Known rows, with every step that occurs:
ziru-pobe: [ 10   6  -8 -52   3   8  26   8  -5  -6   1  -9  48 -10  16 -18  11  -3
 -30   6   9  61 -12  -2]
zotunok-ginu-dusirek: [-25 -11   5  14  20  -1  33   8 -12   5   5  -4 -19  20  -8  19  -6  33
   9  -9  13  27   7   5]
kesemev-zotunok: [  0   9   5 -18   5   3  17   1   6 -13   0   3  12   1  31   8  -6 -32
  26  -5  -7  22  13  -4]
zomi-kesemev-zotunok-sodun: [ -2  -3  -1  17 -37  26 -11   1   5  -2   7  -6  -5 -18  -6   2 -13 -25
  70  24   4 -24   9   0]
zomi-kesemev-dusirek: [ 36  -7  11 -12  -6  34  31   7  -2  -7  -3 -12 -25  -6   8 -15 -25  -1
  31  27   2 -69   5  -5]
ginu-dusirek: [ -1  -4  -1  -8  24   5 -17   4 -11   5   0  -3  -5   4   0  12  -4  21
  -1  -7   9  31  -2   0]
lezel-dusirek: [ -4   3  -7 -12  14  14  19  17  -1   8  -7  -9  11  -6   7  -2  -2  -7
 -24   0   8  29 -13  -8]
zotunok-ginu-dusirek-kesemev: [-13  -7   5  15  25 -11  11  -6 -16   8   5  18 -14  14  -6  14   5  32
 -50 -20  17  -8   4   5]
pobe-dusirek-kesemev: [ 25  -2   8   2   7   0 -17  -2 -15   6  -5   6  16  -1  16  12  -8  15
 -27  -8  -5 -11   8  -6]
ginu-dusirek-kesemev-zotunok-sodun: [-15  -2 -10  27   6 -16 -55 -23   3  10   4  19  19  -2  -6  -8   8   1
 -49 -15   7 -45   1   2]
kesemev-zomi: [  2   9  -1  -6  10  20  19   6 -19   0  -2  -2 -32  -8  10  -1  -4 -31
  33   4  -7  53   4   1]
sodun-dusirek-kesemev: [ 22  10   6  -4  -4   0  -6  -7  -7 -11  -7   4   2 -13  -4   7  21 -19
 -17   0  14  16 -17   5]
ziru-pobe-dusirek-kesemev: [ 26  -3  -3 -31   8 -11  -9  -5 -14   7  -2   6  58  -4  13 -21   6  18
 -63  -8  -5   7  -7  -5]
fomosit-ziru-pobe-dusirek: [ 19  -1  -7 -21 -10   4   1   6   1   2  -4 -22  69 -11  24  28 -20  25
 -24  24 -16  87  -4  -5]
ziru-pobe-dusirek-sodun: [  8  -2 -15 -42 -19   8   9  13   5   7   0 -27  31   0   2  -4   0  43
   2  21 -19  -1  -8  -6]
ginu-dusirek-kesemev-zomi: [  4   1  -6  15  38  -4 -29 -13 -26  14   2  27 -43  -3  -4 -14   6  -1
 -39 -18  -3   9  -6   4]
sodun-dusirek-kesemev-zotunok: [ 16  12   6   0  -4 -14   0 -14   5 -15  -3  15   4  -4   6  -1  18 -42
   8 -10  -3 -13  -9   4]
kesemev-zotunok-sodun: [-18   4  -6   7 -20   7 -10  -4  13  -7   1  -7  18  -6   6   9  -2 -25
  28   6   5   2  11  -1]
ziru-pobe-dusirek: [ 16  -5  -5 -31   3  -1  10   9  -8   3  -2 -16  54   2  11  -9  -6  19
  -4   5 -11  41  -2  -6]
fomosit-ziru-pobe-dusirek-kesemev-zotunok: [ 23   3  -5 -11  -5 -22 -17 -16  10   0   0  10  77 -10  39  13  -8   3
 -55   4 -27  23  -1  -6]
zomi-kesemev-zotunok: [ 17   2  10 -10 -11  19  14   5   0  -7   5   4 -18 -10  18  -2 -14 -31
  79  13  -5  -9  10  -3]
zotunok-sodun-dusirek-pobe: [ -2   5  11 -14 -15 -10 -26   5   4 -14  -6 -26 -45  -6 -34  -8  24 -12
  22  13  26  75 -11   7]
pobe-dusirek: [ 13  -5   6  -7   3  10   1  11  -8   3  -6 -14  14   5  10  24 -21  14
  25   4 -10  27  11  -7]
lezel-zotunok-sodun-dusirek-kesemev-zomi: [-13   8 -10  52 -25  14 -57  -4   0   6  -4   7 -26 -25 -50  -9  20 -23
  18   2   5 -33 -18   9]

Rows:
[  5   5  -3  21 -27   4 -26 -10   0  -4  -5  -4   5 -21 -26  11  24 -12
 -28  11  26   7 -21   7]
zotunok-sodun-dusirek-kesemev
[-12   5  -4  22 -30   2  -8  -5  18 -14  -2 -14   9  -4 -20  13   9 -38
  63  12   6   7  -8   6]
kesemev-zotunok-sodun-dusirek
[  0  -6  -2  31 -17 -10 -39 -16   5   7  -1   8  34  -2   5   6  -9  -5
 -10  -5 -12 -48  15  -6]
pobe-dusirek-kesemev-zotunok-sodun
[-37  -8   3  17  15   6  -3  20   0   9   4   0 -15  16 -24  14 -10  41
  15 -21   9 -17   8   3]
lezel-zotunok-ginu-dusirek
[ -1   7  -7  42 -17   7 -21 -14 -12   2  -3   3 -35 -21 -33  -1  22 -34
   8  11  11  13 -19  11]
zotunok-sodun-dusirek-kesemev-zomi
[  8   1  14  -1 -31  -9 -26   1  12 -13   3 -14 -63 -11 -33 -23  13 -34
  92  20   9  24  -5   7]
zomi-kesemev-zotunok-sodun-dusirek-pobe
[-29  -9   4  18  20 -16  33   1   2   0   8   9 -18  29   2  12 -12  10
  31 -19  -1   1  16   4]
kesemev-zotunok-ginu-dusirek
[ 16   9  19 -38   7 -13  -4  11  -2 -18  -7 -18 -60   2  -9 -11  21 -17
  18   1  15  85  -8   5]
sodun-dusirek-pobe
[  9   3  -4 -26 -11  25  34   7  17 -10  -6 -21 -19   8  11  -2 -11  22
 -10  26  -8 -84   4  -4]
kesemev-dusirek-sodun
[  3   3  -1   0  30 -21 -30 -18  -2   3   3  30   5   6  16 -12   4  -6
 -39 -28  -3 -27   3   0]
ginu-dusirek-kesemev-zotunok
[ -3  -8   4  -5   3 -32  35  -7   1   3   6  17  43  20  12 -17  -1  10
 -28 -20 -16 -22  14  -2]
ziru-pobe-dusirek-kesemev-zotunok-ginu
[-11 -14   9  25   5   1  27   6  -4   5  13   9 -44  16  -7   3 -19   9
  79  -3   0 -26  14   5]
zomi-kesemev-zotunok-ginu-dusirek
[  28   -4    0  -16  -29   42   29   11   10   -5   -2  -21  -45   -6
   -2  -11  -18   21   40   43   -7 -112    2   -4]
zomi-kesemev-dusirek-sodun
[ -3   6  -5  -4  19 -11   2  -3   8   5  -4  23  17  -5  18 -20   9 -28
 -64 -22  -5 -32  -7  -8]
lezel-dusirek-kesemev-zotunok
[-25  -6  18 -13  37 -39  17   3   2  -5   7   7 -61  37   1 -16   2  10
  10 -28   5  40  21   5]
kesemev-zotunok-ginu-dusirek-pobe
[-19   4 -15  22  -3  -6 -18  -9  12  13  -2  13  32 -10  -1 -19   8 -26
 -66  -9   6 -42 -10  -6]
lezel-dusirek-kesemev-zotunok-sodun
[ 29   2  -6 -15  -5  -7 -15 -10  -3   5  -3  -1  74 -18  27  19  -7  24
 -86  11 -12  50  -9  -5]
fomosit-ziru-pobe-dusirek-kesemev
[-36  -5  -5  14   1  -9  30   4  15   3  10  -1 -38  28  -5  20  -7  32
  44  -3 -12 -37  11   5]
kesemev-zotunok-ginu-dusirek-sodun
[-44  -4  -7  11  -5  14   0  22  14  12   6  -8 -34  17 -31  21  -8  63
  25  -5   1 -56   4   4]
lezel-zotunok-ginu-dusirek-sodun
[-23   0   1  18  15 -17  50   2   7   6   1  23   2  12   9  -5   4 -16
 -49 -25   2 -35   3  -4]
lezel-dusirek-kesemev-zotunok-ginu
